Each row was made from one path, in order. Every step used is in the known rows, and no mark comes twice. Write each row's path.
Known rows:
lebi bapabe puviben mekeg pafo: [-1.228  3.172 -0.011  1.011 -1.289 -1.203  3.443  0.738  1.220  3.007
  2.876  2.032  0.769  2.128 -3.285 -5.587 -2.496 -1.356 -2.364  0.375
 -0.089  0.989 -3.016]
subisim pafo: [ 1.410 -0.874  0.496 -2.121 -1.499 -1.007  0.799 -3.325 -1.673 -2.521
 -1.677 -0.698 -0.453  2.005  1.835  3.865 -1.812 -0.438 -0.343  0.440
 -0.345  2.062 -5.885]
gefab ziba puviben mekeg pafo subisim: [-2.238  0.185  2.807 -0.055 -1.006 -0.760 -0.033  0.843 -0.076  1.383
  0.583  0.411  0.673 -0.608 -0.549 -2.611 -0.200  1.000  2.445  0.599
  2.732 -0.962  1.141]
puviben mekeg pafo: [-2.124  2.936  2.550  1.034  0.775 -1.237  2.316 -1.135 -0.490  0.315
  0.884  2.074  0.478  0.785 -2.075 -1.288 -2.639  0.640 -1.979 -0.334
 -0.215  0.725 -3.099]
zuzo bideb gefab ziba subisim: [ 4.414 -3.703 -1.249 -1.924  0.996 -0.731 -1.676 -2.622 -0.013 -1.389
 -1.723  1.706 -2.498  0.133  2.681  5.623  2.327 -0.486 -2.067  0.013
 -2.771  0.479 -2.666]
zuzo bideb gefab ziba lebi bapabe puviben: [ 2.488 -1.096 -5.339 -1.478  0.277  0.701  0.110 -0.105  3.191  4.638
  3.094  0.695 -0.976  3.095 -2.090 -0.821 -0.530 -4.028 -1.715  0.717
 -3.536  0.607 -2.085]
bapabe lebi: [-1.584  1.985 -1.796 -1.586  2.129  0.198  0.740  1.071 -0.593  0.734
  1.438  1.260  1.072  4.770 -1.305  1.492 -0.797 -2.913 -4.355 -1.270
 -6.197  3.055 -2.948]
pafo subisim bideb gefab ziba lebi: [ 0.602 -1.123  0.406 -0.724  3.478  1.919 -1.939  1.015 -0.300  0.276
 -1.607 -2.562 -0.117 -0.271  0.370  4.633  2.133 -0.023  0.826 -0.098
 -1.257 -0.057  1.814]
lebi bapabe: [ 0.233  0.274 -3.808 -2.810 -1.131 -0.236 -0.635 -0.179  0.939  1.298
  0.103  1.865 -0.068  5.617 -0.634  1.354 -0.613 -2.966 -3.725  1.403
 -4.197  3.045 -4.016]
subisim bideb gefab ziba puviben mekeg pafo: [-0.282  0.105  2.439  2.774  1.132 -0.405  1.054 -2.639 -0.251  0.011
  0.688 -0.280 -0.379 -2.141 -1.755 -0.705 -1.450  1.433  0.992 -0.063
  1.236 -1.031 -0.304]
bideb gefab: [ 0.066 -0.121  0.054 -2.585  1.831 -1.223 -1.216 -4.128  0.161 -2.033
 -2.946  1.678 -1.847  0.208  1.392  7.449  0.071 -1.889 -0.894 -1.228
 -1.999  0.039 -3.473]
mekeg pafo subisim bideb gefab ziba lebi: [ 1.008 -1.000  2.543  0.546  3.970  1.834 -1.355  1.358 -0.258  0.861
 -1.503 -2.455  0.013 -0.982  0.417  2.874  1.057  0.236  1.590  0.080
 -0.157  0.584  2.086]
bideb gefab ziba subisim pafo mekeg puviben: [ 3.312 -3.721  2.030 -0.525 -1.824 -1.362 -0.790 -1.673  1.722 -1.613
  2.257  0.572 -1.763 -1.368 -0.158 -2.949  0.076  1.192  4.280 -1.076
  2.497  1.210 -2.019]
zuzo bideb gefab ziba subisim pafo mekeg: [ 5.408 -3.653  1.992 -1.445 -2.278 -2.612 -2.827 -3.861 -0.225 -4.031
 -0.292 -0.940 -2.062 -0.341  2.381  1.856 -0.470  0.781  2.123  1.337
 -0.229 -1.560 -2.747]
zuzo bideb gefab ziba puviben mekeg pafo subisim: [-0.471 -0.992  2.569 -0.764  1.020 -1.956 -1.566 -1.873  0.202  0.634
 -1.294  1.099 -0.599 -2.608  0.863  1.341 -0.843  0.275  3.701  0.428
  2.276 -2.573  1.462]
bideb gefab ziba lebi bapabe puviben mekeg pafo: [ 0.698  2.407  0.209  2.503  0.496  0.690  2.892  0.784  1.825  3.739
  3.163  1.033  0.146  1.028 -3.469 -5.614 -1.057 -1.978 -0.935  0.304
  0.385  0.462 -1.621]
zuzo bideb gefab ziba: [ 1.936 -2.633 -1.478 -1.441  3.921  0.444 -2.426 -5.735  0.733 -0.892
 -3.303  1.672 -4.615 -0.345  1.335  8.778  1.174 -0.042  1.498 -1.159
 -2.917 -1.051 -3.443]
lebi bapabe puviben mekeg pafo subisim: [-2.344  2.714  0.986 -1.696 -1.849 -2.326  0.931  3.144  0.728  2.566
 -0.110  1.332  1.516  1.260 -0.485 -4.060 -0.733 -1.206  0.373  0.983
  2.241 -0.211  0.559]
ziba lebi bapabe puviben mekeg pafo gefab bideb: [-0.694  2.040 -2.200  0.674 -0.631  1.579  0.136  2.528  1.097 -0.302
  1.468 -0.792  3.649 -0.026 -1.170 -0.872 -1.598  0.534 -2.667 -0.339
 -1.428 -0.218  4.465]
pafo gefab bideb: [-1.728  0.006 -2.172 -2.169  0.316  1.260 -2.216 -0.896 -0.401 -4.387
 -2.902 -0.405  1.374 -0.419  1.896  7.511 -0.071  2.397 -2.089 -1.536
 -2.839 -0.576  2.701]
mekeg pafo subisim: [-2.110  0.458  4.081 -2.534  0.185 -1.910 -1.010  1.556 -0.408  0.471
 -2.719  0.815  0.708  0.159  1.615  1.087 -1.135  0.010  1.210  0.385
  1.448  1.277  0.183]
lebi bapabe puviben mekeg pafo gefab ziba subisim: [ 1.551 -0.132 -1.887  1.096 -3.517  0.933  1.293  2.932 -0.032  0.590
  1.874  1.670  0.475  1.332  0.800 -5.391  1.643 -1.008 -3.101  0.681
  0.208  1.578  0.072]

Write each row's path:
[-1.912 -0.138 -1.370  0.139 -0.226 -0.229 -0.527 -2.389 -0.667 -0.752
  0.683 -0.882 -0.038 -1.710 -0.895  1.475  1.598  1.343  1.377 -0.264
  0.868 -3.874  1.526]  pafo subisim bideb gefab ziba puviben mekeg
[ 0.819 -1.603  0.876  0.384  0.706  0.008 -0.973  1.756 -2.700 -3.178
 -3.734 -1.902 -0.122 -1.533  3.591  3.131  1.288  2.601 -1.701  0.110
 -0.431  1.606  2.124]  mekeg pafo gefab ziba subisim bideb
[-2.157 -0.315  1.942 -0.094  0.880 -1.193 -0.707  0.984 -1.543 -0.520
 -2.372 -2.712  0.672 -2.203  0.854  1.262  0.267  3.106  2.338  0.673
  2.039 -1.552  3.451]  gefab ziba puviben mekeg pafo subisim bideb
[-0.235  2.495 -0.171  2.683 -0.234  1.075  3.419  1.901  1.685  4.479
  4.619  1.034  0.737  2.248 -4.429 -7.309 -1.599 -1.103 -1.800  0.743
 -0.271  1.158 -1.884]  gefab ziba lebi bapabe puviben mekeg pafo
[ 0.693  0.150 -2.076  0.939 -1.339 -0.221  0.813  3.327 -1.428 -0.870
 -1.266 -1.500  0.757 -0.548  1.632 -1.778  1.600  1.128 -2.450  0.657
  0.085  0.714  2.287]  lebi bapabe puviben mekeg pafo gefab ziba subisim bideb
[ 0.306 -2.050  1.767 -1.304 -2.032 -1.687 -0.247 -1.674  1.559 -1.230
  3.154  0.609 -0.567 -0.096 -1.539 -3.328 -2.849  1.258  3.479 -1.181
  1.545  1.474 -2.728]  subisim pafo mekeg puviben
[ 0.089  0.843  1.080  1.344  2.834  1.411  0.641  2.115  0.349  2.100
  0.712 -2.336  0.512 -1.536 -1.447 -0.684  1.308  0.103  1.220 -0.173
  0.865 -1.302  2.518]  bapabe puviben mekeg pafo subisim bideb gefab ziba lebi
[ 0.765 -0.277  0.507  1.276 -1.831  1.041  0.515  1.363 -1.494 -1.747
  0.404  1.549  0.158 -0.082  1.621 -1.547  1.615  0.672 -2.694 -0.106
  0.102  1.299 -0.031]  puviben mekeg pafo gefab ziba subisim
[-2.580  1.029  0.742  2.347  0.573  2.808  0.068 -0.712 -1.266 -1.370
 -0.856  1.131 -1.363 -0.544  0.320 -0.002  0.101  1.350  0.601 -1.231
  0.570  0.442 -0.246]  puviben mekeg pafo gefab ziba
[-3.743  1.413  1.515  1.537 -1.889  0.660  0.209 -0.959 -1.602 -1.926
  1.674  1.505  2.067 -1.462  0.262 -1.789 -3.767 -0.407 -1.246 -0.757
  0.881  0.172  1.265]  ziba puviben mekeg pafo gefab
[-2.341  3.324 -5.260  1.117 -2.328  2.165  2.419  2.007  0.964  2.585
  4.937  1.062  1.530  2.792 -3.372 -5.171  0.382 -2.114 -3.063 -0.183
 -1.382 -0.983 -0.173]  pafo gefab ziba lebi bapabe puviben mekeg
[ 4.204 -4.782  1.394 -1.273 -0.569 -2.136 -1.783 -3.189  1.877 -1.664
  1.683  0.901 -2.328 -1.996  0.505 -0.787 -1.149  1.105  4.618 -0.997
  1.494  0.307 -2.077]  zuzo bideb gefab ziba subisim pafo mekeg puviben
[-1.388  0.126  3.177 -0.253 -0.124 -1.132 -0.682 -0.287  0.156  0.816
 -0.819  0.522 -0.045 -1.772  0.558 -0.964  0.318  0.314  3.411  0.387
  3.358 -1.726  1.369]  bideb gefab ziba puviben mekeg pafo subisim
[ 0.496 -1.293  2.178 -0.414  3.727  0.144 -1.909 -1.484 -0.594 -1.272
 -6.065 -1.293 -3.229 -2.176  2.652  5.981  2.678  1.762  3.788 -0.601
  1.176 -0.766  0.672]  mekeg pafo subisim bideb gefab ziba
[-1.529 -0.112 -1.836  1.734 -3.218  1.528  1.031 -3.338 -1.368 -1.505
  3.513 -0.099  0.541 -0.209 -1.100 -1.691 -0.800  0.564  0.287 -0.182
  0.805 -1.790 -1.267]  subisim pafo gefab ziba puviben mekeg
[ 0.105  1.296 -2.281  1.598 -0.223  3.070  0.142  2.636  0.342  2.308
  2.953  0.552  1.545  3.727 -2.086 -3.829 -0.879 -2.909 -2.523  1.430
 -2.189  2.698  0.125]  puviben mekeg pafo gefab ziba lebi bapabe
[ 1.916 -1.447 -1.213 -2.120 -1.961  0.220 -1.715 -0.497 -1.422 -5.842
 -3.361 -1.814  2.122 -0.812  4.207  6.391  0.040  2.111 -2.033 -0.344
 -1.024  0.238  1.874]  ziba subisim pafo gefab bideb
[-0.189  0.201 -0.393  1.270 -0.583 -0.205  1.023  2.420 -1.934 -1.941
 -1.452 -1.769  0.532 -2.041  1.778 -0.535  1.413  2.365 -1.957 -0.321
  0.683 -0.326  2.517]  bapabe puviben mekeg pafo gefab ziba subisim bideb
[ 0.981 -3.874  1.384  0.114  0.456  0.231 -1.890 -2.283  0.520  0.487
 -0.475 -1.776 -1.300 -2.148  0.703  1.480  0.287  0.911  3.869  0.588
  1.474 -0.719  1.550]  mekeg pafo subisim bideb gefab ziba puviben
[-1.247  2.891 -3.966 -0.295 -0.341 -0.114  1.342  2.335  0.926  2.298
  1.289 -0.821  1.030  0.850 -1.973 -2.145  2.349 -1.358 -0.478  0.128
  0.048 -2.678  1.514]  pafo subisim bideb gefab ziba lebi bapabe puviben mekeg
[-1.807  1.356 -1.813  2.293 -1.209  2.702  0.795  0.845  0.144  1.103
  0.914  1.335 -1.214  0.878 -0.583 -3.750  0.336 -0.285  0.195 -0.410
  0.706  0.724 -0.034]  lebi bapabe puviben mekeg pafo gefab ziba
[ 0.494  2.226  0.275  2.677  1.442  0.277  2.472  1.333  0.913  2.905
  1.536 -0.617  0.287  0.010 -2.781 -3.988 -0.747 -0.815 -0.544  0.380
  0.601 -0.105  0.054]  subisim bideb gefab ziba lebi bapabe puviben mekeg pafo
[-0.172  0.000  0.472  1.206  0.395 -0.114  0.033  1.616 -2.853 -3.345
 -2.975 -1.448  0.505 -1.836  2.591  2.035  1.430  2.730 -2.064 -0.290
  0.034  0.171  2.321]  puviben mekeg pafo gefab ziba subisim bideb
[-0.853  0.001  2.185 -1.233  1.644 -2.736 -1.453 -1.859 -0.892 -2.143
 -4.040 -1.425  0.303 -3.569  2.149  4.884 -0.109  0.232  2.222 -0.199
  1.905 -2.608  2.592]  ziba puviben mekeg pafo subisim bideb gefab
[ 0.980 -0.043 -4.008 -1.835 -0.331  0.675  0.006  3.195  2.082  3.897
  0.623 -1.806  0.300  2.001 -0.822 -1.665  1.843 -2.680 -0.013  0.890
 -0.851  0.280  1.473]  pafo subisim bideb gefab ziba lebi bapabe puviben
[-0.429  1.824  1.304 -0.166 -0.062 -0.446  0.470  3.232  1.148  3.286
  0.130  0.138  0.839  0.189 -0.793 -3.949  0.845 -1.771  1.832  0.952
  2.562 -0.702  1.969]  bideb gefab ziba lebi bapabe puviben mekeg pafo subisim
